Every row comes from one small tree of marks. The marks that hang from a mark follow it in brackets, in the order of their numbers. Every link used is in the known rows. Which tree was each row made from?
Known rows
K329(K40(K956(K939) K972)): [  2.6,   8.1, -42.3, -25.8,   5.5,  11.5,  -8.4,   8.0,   7.5, -12.8,
  -3.7,  -0.2,   7.0,   9.4,  -5.5,   1.6, -14.2,   0.5,   3.6]
K329(K40): [  4.9,  -1.3, -25.3,  -9.5,   0.2,   8.6,  -1.9,   4.1,  10.3,   3.5,
  -4.5,   0.2,   2.8,  -1.5,  -6.1,   3.2,  -1.9,  -0.4,   0.5]
K675(K324 K517(K956) K939): [  3.2,   6.5,  32.0,   6.2,   5.4,   5.2,  21.3,  -6.7,  25.1,  -5.4,
  -5.2,  -5.0,   3.2,   4.2,   1.4,   3.0,  12.5, -29.8,  13.3]
K40(K675 K956(K939) K972): [-11.2,  16.0, -21.1, -14.0,   4.0,   7.3, -12.6,  11.6,  -7.1, -20.3,
   1.7,   4.7,   3.3,   8.3,  10.0,  -8.1, -11.2, -15.2,  15.7]
K40(K675): [ -7.9,   6.7,  -1.1,   2.1,  -1.4,   3.6,  -6.6,   6.9,  -4.5,  -2.0,
   1.4,   4.7,  -0.7,  -4.1,   9.1,  -6.3,   2.5, -17.6,  10.0]
K517(K675 K956(K939)): [  8.1,  -9.0,  19.0,  14.0,  -8.8,   5.0,  17.6,  -8.5,   9.9,  -4.6,
  -1.0, -13.0,  12.4,   3.6,  -1.9,  -0.1,   3.7, -39.7,  14.5]
K329(K40(K675(K517) K956)): [ -5.8,  12.3, -36.3,  -9.1,   5.2,  19.7,  -5.9,  13.3,   3.8,  -1.7,
  -7.0,  14.1,   0.1,   3.3,  -0.2,  -2.9,   4.3, -19.4,  33.8]
K972(K40(K675(K517)) K188): [-12.0,  -3.7,   4.8, -16.8,  12.9,   5.9,  -3.4,   2.4,   3.3,  -9.5,
   6.6,  -9.9,   2.9,  -4.1,   1.4,  -3.7,  12.2,   3.5,  45.5]
K972(K40(K675 K956(K939)) K188): [-17.0,   5.2, -29.4, -26.5,   3.7,   1.7,  -9.8,  12.0,  -4.6, -17.6,
   3.1,  -4.4,   7.6,  -3.3,   0.5,  -4.3,   3.1, -14.5,  27.3]
K675(K517(K956)): [  7.8,   0.3,  35.3,  10.3,   3.7,   9.8,   9.4,  -4.9,  11.8,   1.7,
  -2.7,  -4.4,  -1.4,   7.7,   2.9,   1.3,  10.5, -10.8,  27.7]
K40(K675 K972): [ -8.6,   7.8,   0.0,  -9.4,   4.7,   6.2, -11.2,   3.3,  -0.4, -10.1,
   5.2,  -2.1,   0.9,   0.7,  12.5,  -5.8,  -4.3,   2.5,   9.3]
K40(K675(K939) K972): [ -9.8,  10.4,   0.3,  -2.7,   4.8,   8.3,  -4.3,   4.9,   8.2, -13.8,
   6.1,  -4.1,   2.8,   1.9,   7.5,  -5.5, -11.7,   2.0,   7.6]
K972(K188): [ -4.2,   1.8,  -1.0, -16.2,   1.3,  -8.3,  -3.3,   6.7,   2.8,  -4.8,
   5.8,  -9.1,   4.3,  -1.4,  -5.4,  -0.1,  -0.9,  -8.5,  10.3]
K675(K324 K517 K939): [ -1.0,   5.6,  19.2,  -1.3,  12.4,   3.9,  19.0,  -5.8,  15.5,  -8.7,
  -3.0,  -3.2,   1.2,   2.4,  -2.6,  -0.6,   6.7, -15.7,  16.0]
K675(K939): [-1.3,  2.9,  2.8,  7.9, -0.5,  2.3,  8.7,  2.1,  9.5, -3.8,  1.0, -2.2,
  2.1,  1.0, -6.6, -0.2, -8.9,  1.0, -1.6]
K972(K40): [ -3.8, -10.0,  -5.4,  -6.6,   4.9,   3.9,  -1.6,  -7.5,   2.3,  -1.5,
  -0.2,  -3.6,   1.3,  -5.5,  -1.0,   3.4,   7.5,  22.4,  -0.5]
K40(K675(K324 K939) K956): [-19.5,  21.7, -35.0, -10.1,  -0.8,   0.0,   1.2,  12.3,   1.6,  -8.5,
  -5.2,  15.0,   3.1,  -3.9,   5.0,  -3.0,   4.3, -39.8,  -0.6]
K517(K675): [ -1.4,  -8.9,  -2.9,   5.5,  -3.9,  -0.2,  10.2,  -8.6,   1.3,  -0.4,
   1.0,  -2.5,   7.5,  -2.0,  -5.3,   0.7,   2.8, -12.6,  14.6]
K517(K956): [  4.8,   0.5,  14.9,   7.6,  -6.6,   1.9,   2.8,  -1.5,  10.2,   4.5,
  -2.8,  -1.3,   2.2,   1.3,   3.2,   4.1,   7.5, -15.6,  -3.6]
K40(K956): [ -6.9,   9.2, -28.3,  -5.3,  -1.6,  -0.4,  -5.7,   6.7,  -5.7,  -0.2,
  -4.8,  12.1,   0.4,   3.3,  -2.4,   1.8,   0.6,  -6.4,   0.5]
K329(K40(K972)): [  4.9,  -0.5, -22.9, -19.4,   6.4,   8.8,  -7.8,   1.3,  12.8,  -4.1,
  -1.1,  -3.6,   3.8,   2.6,  -3.0,   4.1,  -8.8,  16.5,  -0.6]
K40(K675 K956(K939) K972(K188)): [-14.8,  18.7, -24.9, -30.7,   4.8,   0.5, -14.8,  17.0,  -4.7, -24.3,
   6.5,  -6.4,   8.0,   7.4,   6.0,  -7.6, -10.9, -20.7,  25.4]

Write each row's tree
[-14.8,   0.3,   1.9, -28.3,  14.3,  -0.3,  -0.6,  -1.3,   5.9, -10.8,
   2.8, -10.0,   4.0,  -8.6,   5.3,  -2.7,  21.6,  -8.8,  36.6] -> K972(K40(K675(K324 K517)) K188)
[  5.1,  -5.5,  13.8,   1.7,  -7.2,  -1.9,  21.7, -12.7,  12.3,  -7.1,
  -4.6, -12.3,  13.5,  -0.7,   1.4,   2.1,  13.3, -53.6,   4.1] -> K517(K675(K324) K956(K939))
[ -9.3,  14.2, -51.5, -23.6,   3.1,  13.3, -17.3,  13.5,   5.2,  -6.3,
  -4.0,  11.7,   3.8,   1.6,   3.0,   0.1,  -5.3,  -4.5,  12.4] -> K329(K40(K675 K956 K972))
[ -5.7,  -3.3,  -5.7,   1.2,  -1.4,  -3.6,  20.3,  -9.3,  12.3,  -5.2,
  -1.9,  -6.0,  10.7,  -5.0,  -7.6,   2.6,   5.0, -26.9,   2.1] -> K517(K675(K324 K939))
[ -0.3,  -1.7,  10.8,   8.0,  -8.8,  -2.3,  23.7, -10.1,  22.8,  -0.6,
  -5.0,  -7.5,  13.2,  -3.6,  -4.2,   6.8,  12.3, -42.4,   0.3] -> K517(K675(K324 K939) K956)
[-22.4,  22.7, -36.2, -43.5,   6.0,  -9.3, -16.0,  13.2,   0.6, -15.4,
   1.4,   2.3,   6.4,  -0.4,   8.1,  -1.2,   5.2, -26.8,  11.4] -> K40(K675(K324) K956 K972(K188))
[  2.4,  -6.5,  13.5,  20.6, -10.1,   4.6,  21.3,  -7.2,  19.7,  -0.2,
  -0.7,  -8.0,  11.3,   0.7,  -8.2,   5.4,   3.1, -27.4,  11.2] -> K517(K675(K939) K956)
[-10.4,  11.3,  17.9, -13.0,  14.0,   7.6,   0.5,   7.0,  13.3, -20.9,
  10.8, -14.5,   4.2,   6.9,   1.7,  -7.5,  -8.7,  -1.1,  44.1] -> K40(K675(K517 K939) K972(K188))
[  7.1,   2.2,  37.0,  19.8,   3.3,  13.0,  18.8,  -3.4,  20.7,  -2.9,
  -1.8,  -7.4,   1.7,   8.4,  -3.4,   0.7,   2.1, -11.0,  25.2] -> K675(K517(K956) K939)
[ -7.4,  14.4,  -3.8,   1.1,   6.4,  15.0,   0.3,   9.8,  -9.4, -14.8,
  -2.1,   7.4,   0.2,   9.1,   7.5, -11.6,   0.3, -34.2,  41.4] -> K40(K675(K517) K956(K939))
[-14.3,  -1.4, -13.6, -15.3,   6.2,   2.1,  -4.2,  -3.2,   1.3,  -5.1,
  -1.8,   2.2,   1.8, -13.1,  11.0,  -0.1,  18.8,  -5.5,   0.4] -> K972(K40(K675(K324)))
[-19.9,   6.8, -38.5, -21.7,   4.9,   2.1,  -8.5,   2.6,  -4.5,  -4.7,
  -5.8,  14.3,   2.1, -10.1,   8.3,   1.4,  18.2, -10.9,   2.9] -> K972(K40(K675(K324) K956))
[-14.4,   0.3, -35.5, -27.1,   4.2,  -5.3,  -8.7,   5.1,   0.2,  -7.9,
   2.0,  -2.5,   6.3,  -3.1,  -8.6,   5.2,   6.6,   9.8,  15.2] -> K972(K40(K956) K188)
[  9.6,   3.1,  37.1,  -1.3,   6.7,   4.7,  17.0,  -8.4,  13.3,  -8.4,
  -6.1, -10.5,   3.4,   6.5,   7.8,  -1.6,  14.6, -38.4,  20.0] -> K675(K324 K517(K956(K939)))
[ 12.1,  -0.7,  41.7,  13.4,   4.0,  12.5,  13.8,  -5.0,  10.4,  -6.7,
  -2.5, -10.8,   1.5,  12.0,   3.6,  -3.0,   4.5, -22.6,  30.9] -> K675(K517(K956(K939)))
[ -6.0,  12.2, -20.6, -32.4,   7.4,  -3.9,  -9.6,   9.5,  -0.1, -22.7,
   4.8, -10.1,   8.3,  11.4,  -4.0,  -0.9, -14.5,  -6.5,  17.7] -> K40(K956(K939) K972(K188))
[-8.2, -5.4,  7.4, -0.4, 12.0, 16.2, -1.1, -4.2,  0.1, -5.0,  1.4, -2.5,
 -1.5, -4.0,  7.6, -3.5, 13.2, 10.0, 33.2] -> K972(K40(K675(K517)))
[-24.3,   9.3, -40.5, -38.2,   5.2,  -7.5, -10.9,   9.0,  -0.3, -10.7,
  -0.9,   2.1,   6.9, -10.8,   3.1,   1.5,  17.8, -19.3,  13.7] -> K972(K40(K675(K324) K956) K188)
[-19.0,   5.9, -33.5,  -5.1,   2.7,  10.0,  -3.8,   6.6,   1.0,  -7.8,
  -1.5,   9.4,   3.1,  -5.4,   0.7,  -0.5,   2.7,   4.3,   8.1] -> K972(K40(K675(K939) K956))
[-10.1,  15.9, -50.1, -17.2,   2.7,  15.9,  -9.6,  14.7,  13.0,  -9.5,
  -2.9,   7.5,   5.8,   2.7,  -2.3,  -0.2, -12.2,  -3.0,   8.0] -> K329(K40(K675(K939) K956 K972))
[ -9.1,  13.2, -55.3, -13.0,  -2.6,  12.8, -12.0,  17.0,   1.1,   0.5,
  -7.1,  17.4,   2.3,  -2.5,   0.2,  -1.4,   1.2, -21.3,   8.7] -> K329(K40(K675 K956))
[-20.7,  22.1, -31.1, -23.2,   4.2,  -0.9, -12.2,  18.2,   5.4, -18.0,
   6.2,  -1.5,   6.9,   4.6,  -1.3,  -3.9, -12.0,  -9.8,  19.5] -> K40(K675(K939) K956 K972(K188))
[-12.0,   9.3,  -4.2, -25.6,   5.9,  -2.9, -14.7,   8.9,   3.0, -13.5,
  10.1,  -9.9,   4.7,   0.4,   7.3,  -5.7,  -6.1,  -3.6,  21.3] -> K40(K675 K972(K188))
[ -0.4,   3.7, -10.2,  -4.9,   7.3,  18.7,  -1.5,   7.3,   8.5,  -1.3,
  -3.6,   5.4,   0.0,   0.7,   2.2,  -4.9,   4.2, -14.1,  34.3] -> K329(K40(K675(K517)))
[ -8.9,  15.2, -41.1, -20.6,   7.1,  12.9,  -3.4,  10.9,   6.9,  -2.3,
 -10.3,  15.8,   1.1,  -0.9,   3.5,  -1.9,  13.8, -33.4,  28.0] -> K329(K40(K675(K324 K517) K956))
[-23.3,   8.7, -33.9, -20.3,   2.7,   1.6,  -7.9,  13.8,   3.9, -12.7,
   3.0,   1.9,   6.9,  -6.3,  -5.7,   0.0,   2.6,  -3.8,  20.4] -> K972(K40(K675(K939) K956) K188)
[ -2.8,   9.9, -18.8, -17.2,   5.9,   3.9,  -6.3,   3.9,  -3.7, -18.0,
   0.0,  -2.6,   4.7,  12.2,   0.9,  -2.1, -13.3,  -0.7,   6.3] -> K40(K956(K939) K972)
[-18.3,  18.7, -36.1, -16.3,  -1.2,  -2.9,  -7.3,  10.4,  -6.4,  -5.1,
  -7.2,  20.0,   0.9,  -4.8,  10.5,  -3.4,  13.8, -38.9,   2.5] -> K40(K675(K324) K956)
[ -5.1,   6.9,  19.6,  -4.3,  13.0,  13.5,  -5.1,  -1.2,   2.9, -11.2,
   5.0,  -5.2,  -2.0,   6.7,  12.9,  -7.9,   0.0,   4.6,  36.9] -> K40(K675(K517) K972)
[-19.1,  19.0, -31.6, -30.4,   3.6,  -3.2, -18.9,  15.9,  -2.5, -13.6,
   5.5,   3.1,   4.7,   3.6,   4.1,  -3.1,  -5.1, -11.0,  23.1] -> K40(K675 K956 K972(K188))
[ -1.0,   6.9,  -5.2,  -6.5,  12.3,  21.0,   0.0,   4.9,  19.9, -11.8,
   0.8,  -5.1,   2.9,   5.5,   0.0,  -3.5,  -9.1,   5.6,  31.3] -> K329(K40(K675(K517 K939) K972))
[ -1.7,   8.0, -49.7, -26.1,   3.8,   9.0, -11.8,   7.6,   9.3,  -4.0,
  -6.0,   6.1,   4.6,   5.6,  -5.8,   6.0,  -7.8,  11.5,   2.2] -> K329(K40(K956 K972))
[-13.4,  17.5,  -9.4,   7.1,   5.8,  15.1,   3.8,  11.2,   0.6,  -8.9,
  -1.9,  12.2,  -0.6,   5.7,   0.9,  -6.9,  -1.1, -21.8,  38.0] -> K40(K675(K517 K939) K956)
